What can hang from each mark:
z934: z455
z636: z23
z23: z636
z913: z455
z327: z79
z455: z449 z913 z934
z79: z327 z636
z449: z79 z455
z109: z455

Every row comes from one small tree of marks. The marks that hang from a mark follow it in brackets, in the order of their numbers. Every link used is in the known rows. Which tree was each row made from?
Known rows:
z109(z455): [-2.683 -0.021 -0.425  2.412 -0.458 -0.092  2.222 -1.365 -0.730  0.302
 -0.245 -2.856  3.494 -0.488 -0.072 -2.245 -1.080  2.950  1.287]
z109(z455(z449(z79) z913 z934)): [-2.862  0.397 -1.450  3.254 -1.232 -5.262  4.239 -4.120 -1.766  2.108
 -1.726 -4.865  3.785  1.116  1.162  0.384  1.582  5.926  2.143]
z455(z913): [-2.411  0.877 -0.412  2.887 -0.836 -0.682  1.670 -2.302 -0.925 -0.105
 -0.412 -3.417  1.953  0.085 -0.832 -1.329 -1.225  3.075  1.875]
z934(z455(z449)): [-1.881  0.421 -0.678  1.826 -1.159 -1.062  2.539 -2.389 -1.537 -0.463
 -0.576 -3.728  2.749 -0.968  1.277 -0.556 -1.852  3.960  2.468]
z913(z455(z449 z934)): [-2.624 -0.439 -0.861  2.402 -1.728 -2.544  2.783 -3.610 -1.776  1.072
 -2.180 -4.041  3.789  0.646  1.482 -0.048 -0.362  4.421  2.867]
z23(z636): [-1.875  0.664  1.494  1.555 -0.527  0.360  0.179 -0.384 -0.159 -0.664
 -0.272 -1.832  1.863 -1.543 -2.275 -3.533 -1.858  0.695  1.295]
z449(z79(z327 z636(z23)) z455(z913 z934)): [ 0.328  3.742  1.661  2.634  0.136 -2.577 -0.670 -1.536 -0.694  0.852
 -1.957 -1.057  0.889 -0.392 -3.983 -1.175  1.236  1.724  4.233]
z109(z455(z449(z79(z327 z636)) z913 z934)): [-1.855  1.866  0.351  2.779 -0.884 -4.962  1.151 -2.614 -0.623  1.100
 -1.931 -3.406  3.984 -0.899 -0.639 -0.025  1.443  4.198  3.328]
z934(z455(z449(z79(z327 z636(z23))) z913)): [ 0.036  2.497  1.217  1.966 -0.234 -1.739 -0.355 -1.925 -0.908 -0.659
 -1.179 -2.535  1.387 -2.302 -2.089 -0.150 -0.731  2.277  3.282]
z913(z455(z449(z79(z327)))): [-1.336  1.617  1.060  2.215 -0.764 -2.110 -0.297 -2.552  0.306  0.961
 -2.729 -2.236  2.212 -0.513 -0.189 -0.519  0.385  3.748  3.464]
z455(z449(z79(z327 z636)) z913): [-1.033  2.798  1.481  2.395 -0.524 -3.114 -1.291 -1.867  0.377 -0.171
 -1.226 -2.300  1.932 -1.487 -2.100 -0.765 -0.137  2.709  3.598]
z934(z455(z449(z79) z913)): [-1.849  1.652 -1.088  2.712 -1.127 -3.257  3.324 -3.818 -1.441  0.655
 -1.351 -4.145  1.838  0.158  1.018  0.688 -0.176  5.349  2.586]
z327(z79): [-0.895  1.221  1.989  2.246 -0.678  0.549 -0.745 -0.931 -0.242 -0.816
 -0.638 -1.654  2.112 -1.458 -1.952 -3.072 -2.266  1.885  1.704]
z109(z455(z449(z79))): [-2.179  0.664 -0.254  2.373 -0.438 -2.803  2.364 -2.365 -0.587  1.276
 -0.984 -2.983  3.252 -0.004  0.278 -1.289  0.253  4.270  1.941]
z455(z449(z79(z327 z636(z23))) z913 z934): [-0.114  2.048  1.734  2.259 -0.583 -3.173 -1.032 -1.951 -0.990  0.227
 -1.474 -2.614  1.873 -1.485 -3.064 -0.949  0.537  1.999  3.275]
z79(z327 z636): [-0.888  2.186  2.254  1.871 -0.126  0.615 -2.346  0.418  0.705 -1.418
 -0.354 -0.869  2.339 -2.443 -3.003 -2.746 -1.885  0.272  2.917]
z449(z79 z455): [-0.957  3.204  0.640  2.654  0.104 -1.631  1.199 -1.807 -0.241  1.292
 -1.331 -0.850  1.039  0.872 -1.769 -1.923  0.410  3.222  3.364]

Write each row's tree:
[-1.432  1.744  0.299  2.993 -1.220 -4.621  0.812 -3.212 -0.776  1.080
 -2.205 -3.918  2.401 -0.075 -0.518 -0.157  1.135  4.488  3.295] -> z455(z449(z79(z327)) z913 z934)
[-1.983  0.885 -0.341  2.767 -1.491 -3.803  2.378 -3.936 -1.336  2.058
 -2.814 -3.302  3.048  0.943  1.018 -0.216  1.170  4.813  2.956] -> z913(z455(z449(z79) z934))
[-0.068  1.576  2.754  1.527  0.289  2.028 -2.990  0.903  0.088 -1.550
  0.053 -0.623  1.622 -2.907 -4.356 -3.489 -2.161 -0.973  2.360] -> z79(z327 z636(z23))
[-1.164  2.180  0.003  2.626 -1.006 -3.074  1.517 -3.193 -0.646  0.182
 -1.985 -3.856  1.726 -0.980  0.405  0.635  0.070  5.014  3.319] -> z934(z455(z449(z79(z327)) z913))
[-0.989  2.641  1.048  2.775 -0.997 -4.612 -0.355 -2.461 -0.472  0.485
 -1.865 -2.864  2.626 -0.961 -1.635 -0.427  0.903  3.194  3.712] -> z455(z449(z79(z327 z636)) z913 z934)
[-0.005  1.661  2.023  1.852 -0.640 -2.332 -1.349 -1.857 -0.775  0.596
 -2.625 -1.470  2.545 -1.283 -2.130 -0.894  0.591  1.810  3.482] -> z913(z455(z449(z79(z327 z636(z23))) z934))
[-2.608  0.279 -1.667  2.319 -1.356 -2.149  3.626 -3.625 -2.002 -0.209
 -0.691 -4.925  2.617 -0.341  1.669  0.689 -1.547  5.118  2.646] -> z934(z455(z449 z913))
[ 0.533  2.330  2.990  1.457  0.293 -0.819 -2.839 -0.270  0.221 -0.744
 -0.658 -0.863  1.428 -2.636 -3.924 -2.602 -0.809  0.318  3.007] -> z455(z449(z79(z327 z636(z23))))
[-0.290  3.124  0.578  2.538  0.045 -2.705  1.101 -2.314 -1.600  1.276
 -1.416 -1.258  0.932  0.679 -3.305 -1.238  1.142  2.354  3.698] -> z449(z79(z636(z23)) z455(z913 z934))
[-2.027  1.373 -0.697  3.212 -1.496 -4.788  2.539 -4.011 -1.570  1.533
 -1.757 -4.330  2.438  0.999  0.165 -0.028  1.002  5.035  2.599] -> z455(z449(z79) z913 z934)
[-2.108  1.560 -1.334  2.979 -0.896 -2.925  3.394 -3.369 -1.925  1.352
 -1.481 -3.373  2.138  1.518 -0.184 -0.379  0.438  4.401  3.681] -> z449(z455(z913 z934))
[ 0.151  4.408  1.957  2.447 -0.119 -2.706 -0.996 -0.938  0.223  0.868
 -2.201 -0.059  1.882 -0.439 -3.095 -1.776  1.109  1.988  4.740] -> z449(z79(z327 z636) z455(z934))
[-1.120  3.811  0.003  3.116 -0.432 -3.990  1.938 -2.908 -1.033  1.593
 -1.790 -1.508  1.823  1.129 -1.973 -0.581  1.353  3.602  3.993] -> z449(z79(z636) z455(z913 z934))
[ 0.035  2.407  2.285  1.910  0.440  0.544 -1.559 -0.187 -0.186 -0.378
 -0.107 -0.269  1.046 -1.453 -4.253 -3.354 -1.013 -0.114  1.836] -> z449(z79(z636(z23)))
[-1.291  1.925  0.758  2.696 -0.708 -3.074 -0.009 -2.678 -0.021  0.509
 -1.590 -3.294  1.614 -0.579 -1.028 -0.460  0.244  3.919  3.131] -> z455(z449(z79(z327)) z913)
[-0.801  3.162  0.708  2.325 -0.735 -3.067  0.286 -2.328 -0.173 -0.338
 -1.497 -2.702  2.078 -1.790 -0.788  0.366 -0.325  3.628  3.668] -> z934(z455(z449(z79(z327 z636)) z913))
[-0.057  1.832  2.378  1.471 -0.050 -0.809 -2.229 -1.251  0.080 -0.095
 -2.003 -0.876  1.799 -1.772 -2.658 -1.221 -0.345  1.134  3.379] -> z913(z455(z449(z79(z327 z636(z23)))))
[-1.171  1.760 -0.236  2.145 -0.835 -2.343  2.342 -2.814 -0.957  0.414
 -1.120 -3.031  2.045 -0.494  0.565 -0.543 -0.611  4.423  2.569] -> z934(z455(z449(z79)))
[-0.681  1.024  0.951  2.056 -0.799 -2.466  0.378 -2.782 -1.472  1.053
 -2.000 -1.904  2.716 -0.329 -1.530 -0.925  0.507  2.352  2.901] -> z913(z455(z449(z79(z636(z23))) z934))
[ 0.150  1.531  3.259  1.454 -0.014  1.892 -2.645  0.319 -0.517 -1.939
  0.158 -0.211  1.558 -2.780 -4.423 -3.944 -2.901 -0.793  1.633] -> z327(z79(z636(z23)))
[-0.384  4.521  1.454  2.580  0.331 -2.314 -0.945 -1.399  0.546  0.483
 -1.651 -0.582  0.968 -0.466 -3.184 -1.003  0.582  2.459  4.518] -> z449(z79(z327 z636) z455(z913))
